Each row comes from the steps of one walk. Every step used is in the known rows, and no mark comes twice. Write the walk behind each row, first mark first.
Known rows
puveza fere dagap: [ 0.332  2.409 -0.497 -7.158  1.416  2.441  0.669 -1.368  1.728 -2.494
 -0.218 -1.373 -2.377 -0.994 -1.035 -1.815 -0.941 -1.689  1.606  2.288
 -2.728]
fere puveza dagap doko: [-3.475  2.317 -2.437 -3.820  0.096  0.440 -1.465  0.053  0.997 -1.073
 -0.026  1.860 -0.890 -2.227 -2.521  0.299 -1.590 -2.395  0.522 -0.553
  0.208]
puveza dagap: [ 1.456  0.246  0.047 -5.649  0.776  0.068 -0.429  0.584  0.918 -2.235
  1.022 -0.715  0.596 -1.934  0.142 -1.674  0.658  1.124 -0.805 -0.365
 -0.125]
natel doko dagap puveza fere: [ 0.729  2.042 -1.939 -5.064 -1.199 -0.502 -1.664  1.472  2.047 -1.633
  2.948  0.358 -0.474 -3.657 -1.845 -0.711  1.955  2.371  2.681 -2.925
 -0.812]
natel dagap puveza fere batek: [ 2.821 -0.799 -2.885 -4.941 -0.647  1.633  0.423 -0.311  1.165 -1.139
  2.259 -0.874 -3.740 -2.178 -1.418 -1.506  1.284  1.024  4.654  1.768
  0.175]
doko natel dagap: [ 2.821 -0.796 -1.649 -0.510 -2.269  1.629  1.582  1.623  2.072  0.806
  4.428 -0.190 -4.111 -1.004  2.996  0.314 -1.442  0.968  2.066 -2.667
 -2.163]
batek fere dagap: [ 0.167 -0.074 -0.040 -1.832  0.929  3.179  0.654 -5.111  1.555  1.855
 -2.402 -0.964 -1.748  2.014 -1.527  0.357 -2.021 -2.964  1.351  4.403
 -2.203]
puveza fere: [ 0.598  2.839  0.550 -5.774  0.088  0.559 -1.232  0.777  0.018 -3.411
  1.866 -1.040 -1.266 -1.661  0.165 -1.179  0.847  1.674  1.381  0.206
 -0.791]
doko natel dagap puveza fere: [ 3.467  3.046 -2.556 -5.832 -1.803  1.164 -0.264  1.056  2.096 -1.806
  3.983  0.654 -4.108 -3.459 -0.539  0.290 -0.146  3.557  3.198 -2.354
 -1.795]
batek fere puveza dagap natel: [ 2.561  3.109 -3.052 -4.319 -0.099  3.210 -0.068 -1.956  0.473  0.336
 -1.654  1.228 -1.526 -1.086 -1.850  0.889  0.594 -3.702  1.144  1.116
 -0.591]
batek fere dagap puveza: [ 1.465  0.867 -2.603 -1.165  0.174  1.909  0.551 -4.930  2.110  2.814
 -2.926  1.555 -1.645  0.169 -4.478  1.918 -1.747 -0.801  1.726  2.500
 -1.216]
dagap doko: [-4.950  1.108 -1.098 -0.667 -0.003 -0.330 -1.967  0.165 -0.408  0.952
 -0.760  2.422 -0.381 -1.398 -2.204  1.323 -2.536 -0.484  1.866 -1.563
  0.402]
dagap fere puveza: [-0.134  3.116 -3.544 -0.125 -1.179  2.402  0.927 -2.475 -1.193 -0.209
 -2.507 -1.371 -1.809 -0.003 -1.656  0.768 -0.695 -7.004  0.664  2.859
 -0.344]
batek fere puveza dagap doko natel: [-2.124 -0.366 -2.132 -2.339 -2.203  2.549 -1.384 -0.101  0.675  1.222
  1.897  3.096 -3.172 -0.787  0.409  2.452 -3.114  0.171  1.483 -0.902
 -0.852]
natel dagap puveza: [ 3.343  1.599 -3.431 -0.300 -1.067 -0.196  0.996 -0.780  2.592  1.324
  1.128  0.813 -2.163 -2.207 -2.493  0.969 -0.235  1.080  1.949 -1.907
 -0.632]
dagap natel doko: [-2.487  2.916 -2.856  0.015 -0.732  0.341 -1.460  1.921  0.623  0.942
  0.152  3.211 -0.412 -0.766 -0.329  0.275 -0.663 -1.137  4.388 -2.520
 -0.901]
dopa natel doko dagap: [-0.956 -2.021 -0.413  2.482  0.052  1.050 -0.662  2.408  1.163  1.355
  1.290 -1.336  0.107 -1.302  2.742 -0.089  1.357  1.030  2.013 -4.514
 -0.424]
dopa natel dagap: [ 3.221  1.349 -0.775  1.488  0.973  2.917  1.247  0.341  0.953  0.365
  0.723 -2.670 -4.197 -0.978  3.128  0.821 -0.900  1.811  2.624 -2.346
 -1.072]
batek fere puveza dagap: [ 2.134  1.304 -1.061 -3.424 -0.115  2.004 -0.198 -2.610  1.596 -1.237
  0.436 -1.164 -0.966  0.321 -0.676 -0.273  0.863 -2.341 -1.029  3.063
 -0.270]
dopa natel doko dagap puveza: [ 0.631 -0.703 -2.903  2.353 -0.540  0.185 -0.512  1.001  1.780  2.431
  0.068  1.243 -0.236 -2.521 -1.094  1.533  0.922  2.449  2.221 -4.664
  0.179]
doko dagap fere: [-0.087 -0.853 -1.513 -3.077 -1.014  1.489 -0.122 -1.413 -1.995  1.080
 -1.843 -3.052  0.775 -2.588 -1.027 -0.385  0.219 -4.226  1.418 -0.924
 -0.549]

Write each row's walk
[ 0.142 -4.757 -2.346 -2.646 -0.825  2.501  0.674 -1.560 -2.063  1.570
 -1.499 -3.001 -0.681 -1.512 -0.749 -1.402  0.950 -4.355  3.486  2.115
  0.723]  doko dagap fere batek
[ 2.315  3.262 -3.628 -4.744  0.146  2.420  0.534  0.058  0.591 -0.709
 -1.220  1.535 -1.283 -2.187 -1.657  0.090  0.905 -3.792  0.667 -0.342
 -0.575]  fere puveza dagap natel
[-1.263  3.890 -3.995 -2.482 -0.662  1.005 -1.102  1.899  1.748 -0.744
  0.780  2.681 -0.765 -1.427 -0.539 -0.505  0.133 -2.660  3.222 -1.723
 -1.006]  fere puveza dagap natel doko
[ 1.251  1.040 -3.289 -1.669  0.550  0.926  1.366 -2.453  2.280  1.522
 -2.355  1.922 -1.347 -1.147 -4.152  0.921 -1.410 -0.911  1.023  0.693
 -1.219]  fere dagap puveza
[-1.168  1.592 -3.957  0.302 -2.017  1.803  0.447 -1.023  0.166  0.440
 -0.662 -1.839 -0.817 -0.864 -1.086 -0.062  0.630 -7.512  1.487  0.536
 -0.814]  natel doko dagap fere puveza
[ 3.274  4.134 -2.163 -5.985 -0.753  0.427 -0.475  0.148  2.032 -2.379
  2.806 -0.376 -3.000 -3.428 -1.865 -0.410  0.628  2.515  2.961 -1.371
 -1.300]  natel dagap puveza fere
[-3.603 -1.115 -2.138 -1.783 -1.173  2.352 -0.055  0.741  0.785  1.970
  0.529  3.582 -3.385 -0.982  0.098  1.924 -4.617 -0.298  2.378 -1.836
 -1.991]  fere dagap doko natel
[-2.936  1.772 -1.907 -1.322 -0.603  0.132 -1.007  0.259  1.222  0.938
  1.283  1.019 -2.284 -2.148 -1.506  0.695 -2.611 -0.948  3.193 -2.506
 -0.749]  natel dagap doko
[ 1.911  3.948 -4.030  0.785 -0.524  4.270  1.760 -2.176 -0.567  0.011
 -2.107 -3.084 -4.479 -0.660  0.365  1.324 -1.254 -5.921  2.320  1.327
 -1.016]  dopa natel dagap fere puveza
[ 0.749  2.164 -2.938 -3.580  1.129  3.280  1.398 -1.423  0.571  1.530
 -3.402  1.746 -1.814 -1.081 -2.251  0.384 -1.329 -4.351  2.454  0.350
 -2.072]  fere dagap natel
[-0.472 -2.562 -2.465 -2.339 -0.394  2.624  0.394 -2.055 -2.727  0.753
 -2.418 -1.805 -1.622 -0.521 -0.936 -0.876 -0.639 -3.649  4.084  3.639
  0.953]  dagap fere batek
[ 0.460 -2.437 -2.381 -5.962  0.084  2.676  0.059 -1.667 -2.130 -0.649
 -1.706 -2.220 -1.193 -1.686 -0.805 -1.944 -0.227 -2.989  3.543  3.475
  0.828]  puveza dagap fere batek
[ 3.577  0.255 -3.940 -0.049 -2.311  0.672  1.281  0.398  2.535  2.014
  2.584  2.189 -3.592 -2.203 -0.885  1.881 -1.282  2.378  2.304 -3.166
 -1.230]  doko natel dagap puveza
[-4.619  3.052 -1.425 -6.379  1.094  1.619 -1.428 -0.894  0.943 -1.015
 -0.980  1.379 -2.249 -2.221 -3.055 -0.132 -3.268 -1.879  3.217  0.280
 -1.774]  puveza fere dagap doko
[-0.641  1.865 -3.742  1.808 -0.925  3.333  0.538 -0.930 -0.631  0.705
 -1.948 -2.378 -1.918 -0.858  0.352  0.920  0.089 -6.024  2.093 -0.196
 -0.587]  dopa natel doko dagap fere puveza
[-2.322  2.139 -1.645  0.498  0.790  2.023 -0.928  0.421  0.306  1.288
 -0.225  0.312 -3.770 -2.232  0.286  1.966 -3.253  0.897  3.965 -3.430
 -0.452]  dopa natel dagap doko
[-1.086  3.738 -3.484 -2.050 -0.879  1.731 -1.676 -0.093  1.630  0.282
  0.300  2.393 -1.007 -0.322 -0.812  0.262 -0.125 -2.642  3.796 -0.243
 -1.027]  batek fere puveza dagap natel doko
[ 1.674 -0.687 -2.089 -1.839 -0.467  1.624  0.440  0.725 -0.018  2.283
 -0.882  0.677  0.366 -2.558 -1.066  0.463  1.837 -2.795  1.254 -3.249
 -0.594]  doko dagap natel
